Each row comes from the steps of one path. Every step used is in the known rows, and no mark comes twice. Write the path behind each row, first mark first.
Known rows:
befe/dabom/fimi/vosuf/poka: [  8  -1   6   7  35 -13  -2  21  -4   5  -8 -17  19  -9 -16 -18  -1   1
 -17  -9  -4]
poka/lusuk/dosod: [ -8   1   3   1  11   0   4  -5 -11 -11   6  40  10 -12  16   6   8   4
  -8 -33   3]
dabom/befe: [ -1   8   7  -2   6  -8  -7  -2   3  -3  -8 -12  13 -12  -6  -5  15  -1
 -11 -20   2]
lusuk/dosod/vosuf: [  8  10   8  -8  12  -3  -3   0  -6  -2  24  21  -1 -15   8  -1  16  10
 -11 -16  -2]
lusuk/dosod/vosuf/fimi/dabom/befe/vebo: [ 11   0  14   2  25  -3   1   1 -14  -1   7   8  14 -23  14   0  15  20
 -18 -16  -3]
poka/lusuk/dosod/vosuf/matuz/dabom: [ -9  -3   8  -4   9  -3   3   2  -9  -5  15  20  11 -17  15   3   4  13
 -11 -31   0]
matuz/vosuf/poka: [  4  -1  15   4   3   1  -6  16  -5  11   7   2  15  -9 -10  11   0  -7
   0 -13  -1]
fimi/vosuf/poka/lusuk: [ -9   9   3   9  15  -3   2  14 -16  -7  -7  16  18  -3   0  -2   6  -5
 -13 -17   4]
lusuk/dosod/vosuf/fimi: [  6  -6   7  -4  12  -4   1   1 -15  -2  18  27   0 -17  16  -3  10  11
 -16 -13  -4]
vebo/befe/dabom/fimi/vosuf/matuz: [  7 -11  15  10  22   1  -5  20   2   9   4  -2  19  -4 -14 -27   0   5
 -10   5  -4]
befe/dabom/fimi/vosuf: [  9   2   7   2  37 -13  -3  17   5  12   0 -20  13 -10  -9 -18   9   8
 -14  -6  -4]
fimi/vosuf: [  1  13  11   0  16  -2  -5  12  -3   7   7  -1   6  -4   1 -10  15   4
  -9   1   1]
matuz/dabom: [  5   0  14   2  -3  -5  -6   9   4   4  13  -8   5  -6   1  -6  -6   4
  -1 -12  -3]
dosod/vosuf/matuz/dabom: [  2   4  13  -6   0  -5  -7  13   4   5  15 -14   6 -11  -6  -5   1  10
  -8  -7  -4]
dabom/fimi/vosuf: [  5  10   7   0  37  -8  -2   8  -3   7   0 -19  12  -6  -2 -19  20   1
 -14   0  -2]
matuz/vosuf/poka/lusuk/dosod: [ -6  -8  11   5  10   2   2   8 -16   4   7  28  20 -15   6  18   3  -3
  -3 -32   2]
dosod/vosuf/fimi/dabom: [ 6  3 12  4 17 -8 -7 13 -6  4 18  0 -1 -7  4 -7 12  9 -8 -9 -7]
lusuk/dosod: [  4   2   9  -4   9   3  -1  -3 -10  -3  11  25   6 -13  11  -4   4   5
  -8 -15  -2]
vebo/befe/dabom/fimi/vosuf: [ 13  -5  13  12  22  -4  -5  19   4   9  12   2  12  -2 -13 -24   7   3
  -8   0  -4]
dosod/vosuf/matuz: [  0  12   8  -7   5  -2  -8   9   3   1  10  -1   5 -11 -10  -2  11   7
 -12  -4  -3]
lusuk/dosod/vosuf/matuz/dabom/befe: [ -1  -3  14 -11  10  -6  -3   0  -8   2  11 -10  14 -24   6  -8   7  15
 -16 -22  -3]

Which path is each row?
[ -1  12  16   4  19  -6 -10   4   1   2  -1 -22  13  -8  -5 -12  13   4
  -4 -21  -1]
fimi/dabom/befe
[ 15  -9  11  13  12  -3  -5  14   8   2  12   8  11  -3 -16 -19   0   0
  -5  -7  -5]
vebo/befe/dabom/fimi
[ -2   4  13  -8   3  -9  -8   8   5   5   6 -29  12 -17  -8  -7   8  11
 -14 -15  -2]
dosod/vosuf/matuz/dabom/befe
[  7   6   6  -3  10  -2  -1   5 -16  -9  15  22   6 -15   1  -1   5   2
 -14 -19  -2]
lusuk/dosod/vosuf/poka
[ 13  -7  13  13  -5   3  -8  17   9   1  16  25   6   0 -13 -12  -5   1
   0  -7  -3]
vebo/befe/dabom
[  9  13   8   2   8   0  -3   1   6  -5 -14  -5  22 -17  -7   8  12   7
 -14 -13   4]
dabom/befe/vebo
[ -7  -2   0   7   8   1   5   2 -22 -19  -6  41  19 -11   7   5  -6  -6
 -12 -33   2]
vosuf/poka/lusuk/dosod
[ -5   1   2   5  42  -7   8   5 -24  -6  -8   8  23 -12   6 -13  11  -3
 -20 -21   1]
dabom/fimi/vosuf/poka/lusuk/dosod
[  3  -2  15  -9   8  -1  -2   5  -9   3  20   4   8 -19   8  -6   1  15
 -11 -14  -5]
lusuk/dosod/vosuf/matuz/dabom
[  0   4  19   0  13   1  -2  13  -2  11 -13 -28  29 -17   0  -7   2  16
 -16   2   2]
fimi/vosuf/matuz/dabom/befe/vebo
[ -9   3   5   6  20  -1   5   9 -25  -8  -3  28  19  -9  10  -3   4  -1
 -15 -21   4]
fimi/vosuf/poka/lusuk/dosod
[ -4   8   2  -2  14  -5   3  -1  -8 -10  18  36   3 -14  14   8  19   9
 -11 -33   2]
poka/lusuk/dosod/vosuf
[  6  -3  14   0  22  -4  -2   4 -17   1  22  17   1 -14  17  -9   9  14
 -11 -14  -7]
lusuk/dosod/vosuf/fimi/dabom
[  7   1  14   2  28 -11  -2  12  -1  12   8 -33  12  -7   1 -21   7   6
  -9  -5  -4]
matuz/dabom/fimi/vosuf
[ -3   5   9  -3  37  -3  -2   8  -6   8 -10 -24  20 -10  -5 -22  13   4
 -17   5  -2]
dabom/fimi/vosuf/matuz
[ -3  -8  14   8  18  -7  -5   4 -10   1  -9 -11  14  -9   6 -13   5   5
 -10 -17  -4]
vosuf/fimi/dabom/befe
[  0  -6   2   7  43 -12   6  13 -15  -2  -8   7  23 -15   1 -12   1   5
 -20 -27  -2]
befe/dabom/fimi/vosuf/poka/lusuk/dosod
[ -1  -7  14  -2  16  -4  -3   7   0   5  -5 -28  19 -12  -6 -17  -9   4
  -9  -6  -5]
vosuf/matuz/dabom/fimi
[  0  10   8   6  13  -1  -3  16 -14  -1  -4   2  14  -3  -6 -10   1  -5
 -12  -1   1]
fimi/vosuf/poka
[  2 -12  24   6  16  -1  -6  15  -6  23  15  -4  10  -8   8   3   5   7
   4  -9  -6]
matuz/vosuf/fimi/dabom
[  1 -15  17   2   6  -1  -4  11  -4  19  11   6   9 -11   7   9   5   3
  -2  -7  -3]
matuz/vosuf/fimi
[ -5   6   1   8  37  -9   4  10 -15  -5 -12  -4  22  -6  -3 -12  11  -6
 -18 -16   2]
dabom/fimi/vosuf/poka/lusuk
[  2  -2  10  -1  38  -9  -3  17   2  12  -9 -23  20 -12 -11 -20   3  10
 -17  -1  -5]
befe/dabom/fimi/vosuf/matuz
